What can hang from each mark:
sarod: remera
zapozi: degil
ruzuk: razo
remera: sarod
tifatob: razo
mibe: matamob
degil: matamob relan sarod tusif zapozi
razo: relan tifatob
matamob: mibe
zovez: degil

Each row was made from one small tree. Brackets hold a mark, then the marks that hang from it, in alphabetical order. Every link used is in the known rows. Write each row's tree.
(in the rows, 128 means zero)
Known rows:
{zapozi {degil matamob}}: [135  76 131 128 150 135 111 149 151 160 113 145 136 124  70 120 139 118
 165 106 145 128 106]
{degil tusif zapozi}: [162  78 116 118 130 147 178 113 151 142 121  98 136 114 182 135 142 152
 152  81  83 118 115]
{razo tifatob}: [165  49 105 143 103 168  80 133 148 139 118 124 100 122 123 124 138 102
 153 179  91 147 123]
{degil {matamob mibe} tusif}: [166  85 122 150 153 134 158 136 146 146 103 138 115 114 161 132 151 151
 171  39 151 117 129]
{zovez {degil {matamob mibe} relan sarod zapozi}}: [115 134 124  94 124 138 147 112 174 115 112 154  75 132   4 138 148 151
 151 189 148 159  97]
{remera sarod}: [111  51 109 151 112 156  89 123 167 144 143 105 105 137  83 133 130 127
 167 104 116 112 113]
{tifatob {razo relan}}: [ 37  59 117 157 104 191 101 128 122 123 118 119 140 128  84 126 136 135
 163  96 107 132  98]
{tifatob razo}: [ 46  58 111 157 112 160  97 134 128 139 119 123 128 123 142 120 135 121
 168  23  92 128  89]
{degil sarod tusif zapozi}: [140  87 106 107 114 131 197 122 167 133 123  88  87 126 202 147 133 157
 151  98  90 121 117]
{degil matamob sarod tusif}: [150  92 110 130 154 122 176 156 160 150 114 107  84 120 200 142 126 149
 164  54 140 111 130]
{degil matamob relan {sarod remera} tusif}: [124 105 119 114 166 137 168 178 159 150  99 126 116 103 118 150 127 186
 157  94 136  93 126]
{zapozi {degil {matamob mibe} relan {sarod remera} tusif}}: [122 105 126 113 143 123 162 170 156 151  89 165 111 115 110 151 147 167
 169 138 169 109 122]
{zapozi degil}: [124  56 127 135 113 148 108 132 149 162 121 129 144 127 109 120 142 104
 160 128 124 139 107]
{zovez {degil matamob sarod zapozi}}: [110 123 113  99 140 135 139 127 177 132 118 128  80 137  47 129 133 117
 153 143 115 146  99]
{mibe matamob}: [138  60 125 150 122 162  74 137 156 152 115 159 129 123  67 121 147 133
 155  77 157 137 104]
{zovez {degil relan}}: [124  90 127 130 119 175 106 114 151 151 127 127 147 118  60 119 145 112
 149 176 124 160 103]
{zapozi {degil sarod tusif}}: [142  70 113 125 112 125 162 144 155 163 119 112 105 128 228 142 136 122
 163 121 132 125 125]
{zovez degil}: [114  80 118 142 117 166  98 118 154 158 125 120 136 128  99 114 144  80
 156 134 109 155 107]
{zovez {degil {sarod remera} zapozi}}: [ 65 106 108 105 113 155 122 132 178 139 109 123 105 136  52 130 135 103
 149 160  76 134  97]
{ruzuk razo}: [124  52 116 156 104 155 101 138 130 123 121 127 138 123 138 112 135 125
 182  86 103 136  99]

Which tree is each row?
[126 103 127 104 160 127 164 180 155 162  97 145 126 111 124 147 134 164
 163 137 151  99 119] : {zapozi {degil matamob relan {sarod remera} tusif}}
[165 118 121  86 156 125 209 137 164 125 117 110  95 112 122 153 130 207
 147 122 132 115 113] : {degil matamob relan sarod tusif zapozi}
[115 100 114  93 124 146 192 143 166 134 107 107 122 109 125 155 132 191
 145 139  88 104 113] : {degil relan {sarod remera} tusif zapozi}
[112  95 117 125 142 116 156 173 160 157  85 158  97 125 145 145 145 137
 176  94 153 102 125] : {zapozi {degil {matamob mibe} {sarod remera} tusif}}
[151  81 123 113 114 133 173 142 150 157 121 118 115 118 192 148 138 153
 157 164 147 132 120] : {zapozi {degil relan sarod tusif}}
[125 110 124  88 139 134 163 129 174 116 120 119  87 122  14 142 126 196
 143 143 131 133  96] : {degil matamob relan sarod zapozi}
[118  83 122 120 136 120 128 155 164 152 114 134  91 134  88 132 130 124
 164 122 153 132 109] : {zapozi {degil matamob sarod}}
[121 124 119  94 148 129 193 150 168 120  88 145  95 111  75 157 143 209
 157 118 132  99 116] : {degil {matamob mibe} relan {sarod remera} tusif zapozi}
[151 142 121  93 139 130 188 119 165 125 108 144  82 124 103 147 150 160
 156 168 151 143 111] : {zovez {degil {matamob mibe} relan sarod tusif zapozi}}
[156 102 129 114 133 116 176 147 153 145 105 153  92 119 144 151 147 170
 168 143 187 130 123] : {zapozi {degil {matamob mibe} relan sarod tusif}}
[121 113 126  97 121 131 166 119 175 103 109 141  69 127   4 147 140 199
 150 147 151 142 100] : {degil {matamob mibe} relan sarod zapozi}
[152  91 119 118 150 111 167 162 156 162 112 127  96 125 192 141 133 133
 168  99 153 116 124] : {zapozi {degil matamob sarod tusif}}
[185 110 130  96 173 142 187 130 149 133 115 120 145 100 100 140 139 200
 148 105 123 111 110] : {degil matamob relan tusif zapozi}
[107 108 113 118 128 159 149 150 158 159 109 119 127 115 146 141 138 126
 153 164 113 126 120] : {zovez {degil relan {sarod remera} tusif}}
[172  88 126 104 132 155 188 110 147 136 123 104 151 104 142 141 144 187
 142 132 101 124 112] : {degil relan tusif zapozi}
[155  49 108 150  86 191  80 142 118  97 114 139 118 126  96 122 138 126
 176 242 102 146 118] : {ruzuk {razo relan tifatob}}
[175  95 137 123 149 131 162 139 139 153 103 162 139 110 125 138 157 164
 168 129 179 126 120] : {zapozi {degil {matamob mibe} relan tusif}}
[108  74 112 124 122 132 154 166 158 170 104 123 123 123 195 142 136 121
 165 116 113 105 123] : {zapozi {degil {sarod remera} tusif}}
[128 105 128 102 119 169 129 100 158 135 127 124 146 121  30 124 147 129
 141 194 101 159  92] : {zovez {degil relan zapozi}}
[114  89 119  96  98 148 160 113 173 117 128 102  97 125  53 144 131 181
 136 169 107 146  98] : {degil relan sarod zapozi}
